Each row was made from one walk, in order. Every step used is in the known rows, and no mark comes twice. Write each row's walk.
In the rows, 128 means zero.
Known rows:
ruvagu/nedu/ligo/bavim: [140 163 139 150 121 125 159 128 125  94 134 124 163 109 125 178 159 128
 100 118 190 197 157 156 157 127 150  84 190 106 103 152 164 107]
pulut/bavim: [111 146  93 133 125 147 166 121  88 133 106 121 157 125 127 108 134 145
  85  88 109 149 191 120 120 131 104 139 160 105 145 127 158 103]
nedu/ruvagu/foduga/tozuz: [117  90 115  76 140 138 103  84 164 173 192 141 101 125 121 149 103  93
 159  95  88 147 144 109  89 164  99  97 154 131 159 117 142 128]
zaban/bavim/ligo/nedu/ruvagu/bogul: [149 107 143 176 137 155 177 138 140 152 156 125 136 175 100 168 128 114
 204  69 142 177 199 115 121 139  99  98 185  97 152 173 152  96]
vuze/pulut/bavim/zaban/foduga/tozuz: [131  83 105 138 102 143 164 126 127  78  72 105 223 117 131 125 105 145
 100 163 114 104 126 157  61 154 110 137 168 111 119 113 160 136]
ligo/bavim/zaban/foduga: [124 115 143 138 123 143 124 143 165 122  77 137 177 105  89 127 110 158
 138 182 136 111 123 148 123 152 137 109 179 107 120 137 160 160]
tozuz/bogul/ruvagu/foduga: [129 123 121 106 153 162 147  82 144 148 166 140  78 145  80 141 109 104
 162 111 144  63 149 125 117 163 106 115 132 135 137 129 130 124]
tozuz/bogul: [124 150  92 128 133 160 167  93 111 145 129 142 133 153  89 132 100 155
 117 111 149 102 138 124 147 147 102 137 162 113 113 110 145 122]
nedu/ligo/bavim/pulut/vuze: [151 157 113 187 118 138 111 143  79  84 146 141 202 115  70 108 186 148
 109  88 168 154 158 151 167 141 156 101 163  59 116 151 170  91]
pulut/bavim/ruvagu/bogul: [127 176 122 129 102 128 183 150 119 161 117 129 125 150 137  88  93 148
 117  75 115 155 176 141 127 105 112 148 186  90 146 121 153  93]
foduga/tozuz/bogul/ruvagu: [139 123  89 121 131 143 115  50 136 119 176 129 106 142  86 141  92 115
 134 158 163 111 142 141 119 163 124 113 130 159 122 102 129 124]
foduga/tozuz: [118 120 101 121 133 135 133  94 134 131 152 125 152 115 124 121 100 110
 131 132 100 149 142 124 115 147 134 119 156 141 127 114 140 120]
foduga/tozuz/bogul/ruvagu/nedu: [143 131 106 113 119 133 153  50 150 109 162 108 115 146 120 168  73 105
 127 168 177 143 117 156 130 143 132 110 142 166 110 107 141 121]
vuze/pulut/bavim/ligo/nedu: [149 120 119 182 127 172 188 148  72  71 120  91 197 126 135 120 176 112
 108  61 154 104 220 142  93 149 124 118 181 106 134 158 176  94]
zaban/foduga/ruvagu/nedu/ligo/bavim: [132 131 134 130 130 117 148 113 125 101 118 139 167 107  93 206  97  91
 103 144 179 193 146 162 129 128 169  79 196 114 115 164 138 164]
ligo/nedu: [141 144 130 149 146 157 149 137 125 143 142 118 149 111 137 125 133 127
 171  98 102 116 173 132 122 148 140 100 162 135 137 148 153 126]
tozuz/bogul/ruvagu/bebab: [110 160  82 106 122 156 156  76  99 118 168 110 102 144  89 125  90 144
 138 130 157  75 143 127 134 139 123 108 132 155 127  93 119 144]
nedu/ruvagu/bogul: [117 132 121 121 140 129 156 116 145 162 143 153 119 184 114 128 100 146
 167  79 118 168 167 114 136 136 122 128 181 122 179 124 161 116]
bavim/ligo/nedu/ruvagu: [151 104 144 147 145 153 112  96 125 136 177 134 142 146 108 141 150  98
 153  65 147 121 215 115 113 152 115  83 180 125 172 166 172 109]
bavim/ligo/nedu/ruvagu/bebab: [126 130 127 126 133 155 129 105 106 135 188 105 139 134 123 141 131 123
 162  62 130 109 195 107 105 134 119  68 172 134 163 142 154 124]
vuze/pulut/bavim/ruvagu/bogul/tozuz: [131 134 103 151  85 127 228 138 135 130  84 129 115 157 136  85 136 145
 125  60 132 140 165 138 110 139 119 163 195 121 113 108 166 127]
bavim/ligo/nedu: [143 125 147 170 153 158 150 125 118 118 151 118 163 122 115 129 142  92
 159  84 130  94 199 122 117 140 129  93 170 122 145 171 160 100]
foduga/ruvagu: [101 123  91 114 137 144 164  86  91 139 133 147 134 136  76 129  87  95
 114  89 131 126 170 112 127 127 153 111 168 133 165 133 135 153]
zaban/foduga/tozuz/bogul/ruvagu/nedu: [148 110 118 113 130 130 136  70 173 111 147 109 129 141 117 179  45  93
 136 204 146 136 103 165 109 154 127 122 141 167  99 113 132 147]
tozuz/bogul/ruvagu/nedu/ligo/bavim: [159 168 125 146 117 131 144  71 132  83 155 130 123 140  98 194 147 134
 105 148 252 157 152 173 163 141 144  82 164 123  95 143 153 113]
foduga/tozuz/bogul/ruvagu/bebab: [113 147  72  97 117 144 133  58 116 111 187 100 109 134 108 139  68 131
 142 153 148  98 120 134 114 144 129  98 121 173 119  77 111 144]
pulut/vuze: [123 150 121 154 130 150 156 138  97 147 116 139 168 155  92  85 106 151
 113 110  96 135 149 122 148 131 129 137 157 105 131 145 160 117]
foduga/ruvagu/bogul/tozuz: [ 87 124 100 136 137 111 211  87 165 156  99 166  99 167  98 131  81 125
 181  71 107 160 159 111 128 132 151 121 184 155 161 125 137 157]
bebab/ruvagu: [127 120 118 137 139 146 176 126  87 147 145 108 159 136  73 127 122 118
 130 126 135  87 178 110 148 127 154 110 173 145 162 120 135 120]
pulut/bavim/zaban/foduga/tozuz: [118 102 119 125 112 133 132 111 159 119  83 115 197 112 141 127  79 154
 108 171  81 127 142 146  75 136  92 126 159 107 135 123 156 120]
ruvagu/bebab: [ 90 157  94 109 129 150 173 122  92 133 142 104 148 121 119 113 100 141
 138 102  98 115 141 103 125 122 131 116 152 138 136 105 128 138]
bavim/ruvagu: [137 139 126 116 115 143 139 116 111 158 155 141 116 129 104  91 113 100
 110  98 133 108 156 125 134 133 128 129 170 119 127 129 154 129]
bavim/zaban: [116 125 133 137 123 147 166 101 135 129 104 138 162 135 101 113 115 154
 132 126 122  82 149 116 128 127 115 114 172 111 152 134 164 116]
vuze/pulut/bavim: [121 129  81 142 115 161 200 135  57  90 102 107 180 133 117 105 160 135
  76  84 135 134 178 129 107 151 124 153 169 103 129 117 165 118]
bogul/ruvagu: [122 116 123 129 143 150 137  88 112 111 155 126 116 138  92 110 133  88
 133 126 145 108 184 117 121 150 155 116 134 154 158 141 146 129]
ligo/bavim/ruvagu: [139 155 120 122 103 144 116 138 116 149 153 140 114 108  93  91 130 122
 106 122 168 144 148 143 147 143 154 110 178 107 104 125 153 146]

Which walk is each row?
[156 171 141 132  93 118 170 113  93 126 138 119 151 122 151 146 139 113
  46  80 161 172 185 154 126  96 104 113 194  86 112 149 170  78]
pulut/bavim/ruvagu/nedu/ligo
[159 160 163 133 107 117 161 106 116 127 162 133 143 126 136 152 126  85
  86  94 172 145 157 148 141 106 125 101 193 104 108 151 163  98]
bavim/ruvagu/nedu/ligo
[119 125  88  93 130 143 112  80 141 115 168 102 126 122 105 147  43 115
 155 192 122  94 105 143  90 157 127 108 117 177 109  87 102 167]
zaban/foduga/tozuz/bogul/ruvagu/bebab
[164 142 124 133 123 116 139  36 145  86 183 119 132 142 120 199 106  95
 109 153 207 149 139 167 128 134 119  88 151 148 104 129 143  94]
foduga/tozuz/bogul/ruvagu/nedu/ligo
[113  98 127  86 149 152 124 106 140 182 169 155  97 141 102 136 124 101
 158  71 100 125 161  95 105 158  98 107 165 114 169 134 152 128]
nedu/ruvagu/foduga
[120  93 129 105 148 140 158 123 144 168 185 102 141 109 103 146  98  88
 174 131  92  88 150 113 108 142 134  88 158 149 153 115 118 116]
bebab/ruvagu/foduga/tozuz
[102 131 121 156 138 115 211 114 190 155  92 149 108 156 129 114 115 144
 193  85  94 153 153 110 140 142 125 141 175 146 136 122 151 125]
ruvagu/bogul/tozuz
[127 115  86 184 115 172 174 146  55 124 123 124 188 145  51  99 144 140
 130  98 107 151 141 114 154 145 118 142 143  68 106 138 146 101]
zaban/bavim/pulut/vuze
[149 134 150 109 112 120  79 122 166 150 207 141 115  69 126 146 135  84
 129 112 154 152 141 155 108 149 130  62 173  99  93 138 131 115]
nedu/ligo/bavim/ruvagu/foduga/tozuz
[117  92 134 101 153 143 118  82 170 132 191 121  96 109 120 133 109  60
 173 130  98 108 156 123  82 168 136  94 122 162 151 130 122 125]
bogul/ruvagu/foduga/tozuz
[135 156 123 154 132 134 119 124 112 106 146 143 159  99  98 150 174 130
 111 110 181 168 177 139 147 144 151  91 174  99 113 147 153 111]
nedu/ligo/bavim
[143 145 123 159 120 127 150 120 104  63 146 118 193 100 113 165 184 111
 116  91 192 179 152 153 160 136 154  86 182  83 109 143 172  90]
ruvagu/nedu/ligo/bavim/pulut
[112 180 102  97  91 145 133 144  96 148 165 112 112  97 108  95 113 143
 118 117 153 130 133 134 144 126 154  93 174 119 102  98 136 166]
ligo/bavim/ruvagu/bebab
[106 110 141 130 138 123 188 119 174 142  72 158 164 158  92 141  25 135
 179 135 104 103 129 138 106 111 139 116 188 119 182 139 138 155]
bavim/zaban/foduga/ruvagu/bogul
[159 150 135 142 129 128 166  59 121  98 163 130 127 157 103 187 125 106
 105 124 214 125 161 156 144 126 126  97 159 134 114 145 152  95]
tozuz/bogul/ruvagu/nedu/ligo
[ 96 145 106 108 134 149 151  91  98 108 169 100 116 124 106 112 115 110
 143 123 126  98 167 114 115 130 151 100 128 166 151 113 124 146]
bogul/ruvagu/bebab
[149 151 146 152 124 123 175 135 100 105 156  98 181 113  97 187 160 123
 109 141 210 160 177 155 170 111 173  68 203 126 123 141 150 107]
bebab/ruvagu/nedu/ligo/bavim
[114 104 140 111 160 154 140 103 145 139 167 133  90 121 102 125 131  69
 165 109 108  88 176 114 101 159 137 106 130 147 159 146 135 127]
bogul/ruvagu/foduga
[136 109 118 123 121 135 123  86 181 135 107 138 173 133 100 148  44 160
 143 191 124  81  84 150 105 151  93 122 161 118 104 108 146 139]
bavim/zaban/foduga/tozuz/bogul
[137 111 107 105 142 147 156 103 142 178 181 109 127 136  87 167  76 125
 170 138 126  64 124 126 121 147 109  96 159 139 127  93 114 115]
bebab/ruvagu/foduga/tozuz/bogul
[111 104 122 101 149 143 140 113 164 157 166 128 130 105 136 139  97  90
 165 110  74 126 132 119  93 158 116 106 147 130 132 121 128 116]
ruvagu/foduga/tozuz
[ 79 129  90  92 108 138 176 104  95 121  76 109 175 115 108 137  51 158
  98 127  93 100 143 127  77 102 112 102 167 114 169 117 131 169]
pulut/bavim/zaban/foduga/ruvagu/bebab
[138 139 130 172 141 157 159 132 101 113 129 106 175 117 140 129 154 123
 118  71 129 121 229 131 105 131 103 107 172 100 151 170 169  78]
pulut/bavim/ligo/nedu
[157 165 127 183 108 129 147 141  88  75 132 126 205 124  96 135 167 146
 105  98 182 184 138 165 176 122 158  95 175  65 101 153 184  86]
ruvagu/nedu/ligo/bavim/pulut/vuze
[144 163 149 163 102  96 152 122 183 144 140 169  95 126 120 124 153 140
 156  84 173 180 166 148 149 135 145  99 203 116  99 138 157 123]
nedu/ligo/bavim/ruvagu/bogul/tozuz
[125 127 100 101 141 153 142  93 165 166 165 135 113 121 113 151  75 124
 160 119 103 101 106 125 111 157  84 114 145 120 106 101 123 117]
ruvagu/foduga/tozuz/bogul
[122  99 116 120 146 131 119 117 158 132 132 123 167 108 122 140  73  95
 141 166  78 139 130 131  94 162 129 130 149 143 120 122 133 145]
zaban/foduga/tozuz
[ 93  99 115 135 147 113 199 110 189 157  77 164 114 155  99 146  52 109
 189 105  83 151 144 122 107 143 150 133 180 158 151 135 127 183]
zaban/foduga/ruvagu/bogul/tozuz
[128  95 118 145 109 156 186 147 105  89  51 112 213 131 114 115 123 157
  90 143 127  82 149 144  81 149 108 147 174  96 132 130 172 138]
vuze/pulut/bavim/zaban/foduga
[166 151 130 140  81 129 200 127  63  82 133 104 179 131 148 148 160 107
  37  73 193 155 173 165 116 112 120 126 201  87  97 142 174  91]
vuze/pulut/bavim/ruvagu/nedu/ligo
[111 112 116 126 130 113 176  86 184 172 120 167  79 183 113 124 121 152
 186  66 106 183 165 104 132 151 112 131 185 144 162 119 163 133]
nedu/ruvagu/bogul/tozuz
[135 149  94 169 116 153 121 157  82 107 127 131 178 128  68  78 154 161
 127 101 140 146 139 143 169 152 157 124 157  73 117 130 172 116]
ligo/bavim/pulut/vuze
